What can hang from each mark
Z_111: Z_854
Z_977: Z_240
Z_682: Z_266
Z_240: Z_195 Z_266 Z_977
Z_854: Z_962 Z_977
Z_962: Z_682 Z_854
Z_195: Z_240
Z_266: Z_240 Z_682

Each row was made from one small tree. The marks that hang from a mark follow it in brackets, in the order of their numbers. Every link used is in the known rows. Write each row's tree.
Known rows
Z_266(Z_240(Z_977) Z_682): [ 2.708 -0.915  1.352  4.450 -2.621 -1.968  0.799  3.130  0.976  3.833
  0.156 -3.148 -2.855 -0.751  0.036  0.780 -1.950 -0.540]
Z_854(Z_962(Z_682(Z_266)) Z_977(Z_240(Z_195))): [ 3.881 -2.841 -0.596  1.527  0.423 -2.627 -1.283 -2.943 -0.542  6.255
 -1.433 -1.710 -1.833  1.771 -2.283  1.156 -0.119  0.219]
Z_111(Z_854(Z_962)): [ 3.981  0.143  1.560  1.076  2.288 -0.398  0.756  1.843 -1.615  5.507
 -0.952 -1.375 -3.492  0.208 -1.290 -0.838 -0.804 -1.482]
Z_977(Z_240(Z_195 Z_266)): [ 1.250 -2.121  0.476  1.160 -0.465 -2.452  1.186  1.085 -1.480  3.909
  2.337 -1.675 -2.924  1.123 -3.138 -0.209 -1.789 -0.948]
Z_240(Z_977): [ 2.869 -1.351 -0.702  4.179  0.026 -1.472  5.194  2.568 -1.059  5.570
  4.018 -3.540 -2.738  2.186 -1.862 -0.746 -1.262 -1.891]
Z_266(Z_240): [ 0.723  0.073  2.898  3.294 -1.718 -2.522  1.862  1.621 -0.495  4.652
  1.889 -1.834 -4.378 -1.083  0.439  0.520 -0.206 -2.483]
Z_111(Z_854(Z_962 Z_977)): [ 4.939 -0.383 -0.356  1.966  2.795  0.038  0.359  0.575 -1.623  5.913
 -1.208 -1.688 -2.723  1.519 -1.380 -1.112 -0.365 -0.728]
Z_111(Z_854(Z_962(Z_682(Z_266)) Z_977(Z_240))): [ 4.253 -1.181  0.369  1.174  2.137 -0.702 -1.579 -0.723 -1.504  6.083
 -2.697 -0.871 -1.917  1.029 -0.955 -1.124 -0.243  0.762]
Z_240(Z_195): [ 1.626 -1.506  0.224  1.329 -0.607 -2.293  3.377  2.791 -0.741  4.511
  5.303 -2.629 -2.698  1.316 -2.566 -0.269 -2.488 -3.922]
Z_266(Z_240(Z_195 Z_977) Z_682): [ 2.618 -1.565  0.513  3.344 -2.856 -1.737  0.531  3.114  1.419  3.859
  2.061 -3.144 -2.506 -0.333 -0.595  0.858 -2.893 -1.123]
Z_240(Z_195 Z_977): [ 2.752 -2.291 -1.951  2.579 -0.290 -1.131  4.818  2.526 -0.456  5.609
  6.778 -3.570 -2.202  2.768 -2.747 -0.598 -2.583 -2.732]
Z_111(Z_854(Z_962(Z_682) Z_977(Z_240(Z_195)))): [ 5.515 -1.081 -0.004  0.856  1.786 -0.548 -1.918 -0.849 -0.850  6.077
 -1.508 -1.543 -1.379  1.598 -1.055 -0.698 -0.716  0.017]
Z_240(Z_266 Z_977): [ 0.353 -1.000 -1.201  3.487 -0.227  0.352  7.081  3.060 -1.875  5.149
  2.841 -4.145 -3.496  2.021 -4.391 -1.558 -2.120  0.296]
Z_977(Z_240(Z_266(Z_682))): [ 1.879 -1.668  1.341  2.426 -0.773 -2.804  0.402  1.982 -1.264  3.120
 -0.934 -1.981 -2.737  0.377 -2.677 -0.037 -1.694  0.179]
Z_195(Z_240(Z_977)): [ 2.079 -1.530 -1.878  2.687 -0.343 -2.924  0.704  2.020 -0.946  5.187
  2.956 -2.962 -2.716  2.432 -1.092 -0.911 -1.089 -1.067]
Z_854(Z_962 Z_977): [ 4.919 -1.250 -1.016  3.447  1.513 -1.742  1.645 -1.079 -1.009  5.990
 -0.614 -2.867 -3.265  2.210 -2.453  1.107  0.335 -1.558]
Z_266(Z_240 Z_682): [ 1.892 -0.345  2.874  3.580 -2.843 -2.810 -0.191  3.344  0.784  3.058
 -0.873 -2.462 -3.197 -1.760  0.146  1.018 -1.914 -1.363]
Z_195(Z_240(Z_266 Z_977)): [ 0.339 -1.279 -2.238  2.214 -0.514 -1.590  1.988  2.345 -1.530  4.867
  2.151 -3.380 -3.239  2.298 -2.835 -1.476 -1.697  0.431]
Z_962(Z_682(Z_266(Z_240(Z_195))) Z_854(Z_977)): [-2.094 -0.734  0.743  1.553 -3.043 -0.086  1.499  0.077  0.086  7.317
  1.523 -1.953 -0.845 -0.362  0.938 -1.184 -0.512 -0.435]

Write each row's tree
[ 0.916 -1.502 -2.252  2.342 -1.061 -1.741  0.983  3.211 -0.907  4.092
  0.793 -3.688 -2.702  1.970 -3.010 -1.234 -2.518  0.980] : Z_195(Z_240(Z_266(Z_682) Z_977))
[ 3.008 -1.559 -0.155  2.413  0.419 -1.867  1.437 -1.475 -0.861  6.450
 -1.828 -2.623 -2.408  1.436 -2.486  0.651 -0.131 -0.198] : Z_854(Z_962(Z_682(Z_266)) Z_977)
[ 1.717 -0.898  2.259  1.708 -0.688 -2.092  1.875 -0.188 -0.425  6.275
 -1.235 -2.227 -3.696 -0.601 -1.703  1.257 -0.428 -0.666] : Z_854(Z_962(Z_682(Z_266(Z_240(Z_977)))))
[ 1.210 -1.299 -1.226  3.676 -1.029  0.186  5.636  4.265 -1.006  4.025
  0.891 -4.596 -2.670  1.551 -4.606 -1.210 -3.305  1.057] : Z_240(Z_266(Z_682) Z_977)
[ 1.420 -1.169  0.522  3.066 -1.750 -1.486  2.613  1.375  0.148  5.418
  4.824 -2.549 -3.673  0.322 -0.310  0.369 -1.215 -2.240] : Z_266(Z_240(Z_195 Z_977))
[-2.313 -2.160  0.642  2.340 -0.648 -1.890  3.583  2.115 -1.653  5.210
  3.507 -0.686 -4.603 -0.597 -1.224 -0.964 -1.210 -1.112] : Z_682(Z_266(Z_240(Z_195 Z_977)))
[ 3.603 -0.610  0.234  1.244  2.019 -0.058  0.206  0.251 -1.517  6.238
 -2.045 -1.543 -2.132  0.984 -1.399 -1.461 -0.697  0.197] : Z_111(Z_854(Z_962(Z_682(Z_266)) Z_977))
[ 0.120 -0.943 -0.753  1.459 -1.302 -2.532 -0.037  3.424 -1.107  3.346
 -0.224 -3.006 -3.043  0.984 -2.872 -0.975 -2.442  0.150] : Z_195(Z_240(Z_266(Z_682)))
[-2.632 -0.499  1.913  1.090 -3.438 -0.134  2.414  1.248  0.212  7.266
  2.268 -1.953 -1.419 -1.205  0.960 -1.011 -0.984 -0.767] : Z_962(Z_682(Z_266(Z_240(Z_195 Z_977))) Z_854)
[ 1.689 -1.222  1.853  1.170 -0.804 -1.966  1.774 -0.190 -0.235  6.312
 -0.292 -2.255 -3.512 -0.393 -2.017  1.294 -0.887 -0.963] : Z_854(Z_962(Z_682(Z_266(Z_240(Z_195 Z_977)))))
[ 0.267 -1.953 -2.443  1.892 -0.568  0.717  6.692  3.010 -1.249  5.148
  5.600 -4.179 -2.967  2.604 -5.290 -1.422 -3.464 -0.551] : Z_240(Z_195 Z_266 Z_977)
[ 1.739 -0.763  0.296  1.781 -2.691 -0.748  0.189 -0.551  0.619  7.017
  1.712 -2.968  0.686  1.307  0.727 -0.520 -0.534 -1.088] : Z_962(Z_682 Z_854(Z_977(Z_240(Z_195))))
[ 1.134  0.101  0.586  2.409 -2.688 -0.202  2.101  0.496  0.408  7.167
  1.393 -3.601  0.296  1.062  0.563 -0.885 -0.524 -1.381] : Z_962(Z_682 Z_854(Z_977))
[ 1.115 -2.254 -2.479  2.083 -1.362  0.507  5.216  4.230 -0.391  4.077
  3.619 -4.609 -2.163  2.128 -5.482 -1.077 -4.631  0.226] : Z_240(Z_195 Z_266(Z_682) Z_977)
[ 1.308 -0.941  2.616  0.750 -0.904 -2.365  1.253 -0.100 -0.348  5.970
 -0.812 -1.911 -3.691 -0.890 -1.958  1.413 -0.878 -1.361] : Z_854(Z_962(Z_682(Z_266(Z_240(Z_195)))))
[ 2.710 -0.158  1.871  0.909  1.136 -0.030  0.460  1.022 -1.118  6.256
 -1.516 -1.271 -3.106 -0.477 -0.637 -0.955 -0.829  0.078] : Z_111(Z_854(Z_962(Z_682(Z_266(Z_240(Z_977))))))
[-0.048 -1.461 -0.296  0.834 -1.643 -0.632  3.794  4.498 -0.700  2.979
  2.191 -3.663 -2.652  0.699 -5.314 -0.738 -4.542 -0.956] : Z_240(Z_195 Z_266(Z_682))
[ 3.826 -1.001 -0.557  2.269  1.674 -0.240 -0.450  1.790 -1.707  4.425
 -1.186 -1.596 -1.592  1.568 -1.426 -2.246 -1.440  0.667] : Z_111(Z_854(Z_977(Z_240(Z_266(Z_682)))))
[-2.484 -0.205  2.341  1.033 -2.720 -0.732  3.003  1.966 -0.519  6.811
  1.177 -1.986 -1.207 -0.983  0.307 -1.369 -0.957 -1.175] : Z_962(Z_682(Z_266) Z_854)
[ 5.825 -1.805  0.092  2.650  0.256 -2.779 -1.397 -3.066 -0.180  6.212
 -2.427 -2.608 -1.568  2.023 -1.593  1.642  0.548 -0.070] : Z_854(Z_962(Z_682) Z_977(Z_240))
[ 1.854 -1.033  1.997  2.465 -3.077 -2.550 -0.466  3.306  1.180  3.086
  1.023 -2.491 -2.857 -1.348 -0.451  1.105 -2.840 -1.979] : Z_266(Z_240(Z_195) Z_682)
[ 4.255 -1.295 -0.806  1.872  2.019 -0.657 -0.497  0.993 -1.653  5.126
  1.121 -1.174 -1.564  2.079 -0.769 -2.096 -1.018 -0.788] : Z_111(Z_854(Z_977(Z_240(Z_195))))
[ 0.871 -1.024 -1.249  2.549 -0.741  0.010  1.595  0.422 -0.804  6.251
  2.563 -2.195 -1.568  1.626 -0.452 -0.897 -0.192 -1.285] : Z_962(Z_854(Z_977(Z_240(Z_195 Z_266))))
[-2.966  0.080  3.042  1.234 -3.445 -0.675  2.049  1.360 -0.106  6.883
  0.829 -1.601 -1.769 -1.895  1.333 -0.922 -0.505 -0.911] : Z_962(Z_682(Z_266(Z_240)) Z_854)
[ 3.997  0.297  2.197  0.596  1.302 -0.455  0.418  1.433 -1.043  5.805
 -1.578 -1.833 -2.536  0.012 -1.162 -0.781 -1.118 -1.033] : Z_111(Z_854(Z_962(Z_682)))
[ 0.923 -0.695 -0.794  3.083 -0.669 -0.114  1.694  0.450 -1.009  6.232
  1.635 -2.188 -1.709  1.414 -0.142 -0.930  0.293 -1.003] : Z_962(Z_854(Z_977(Z_240(Z_266))))
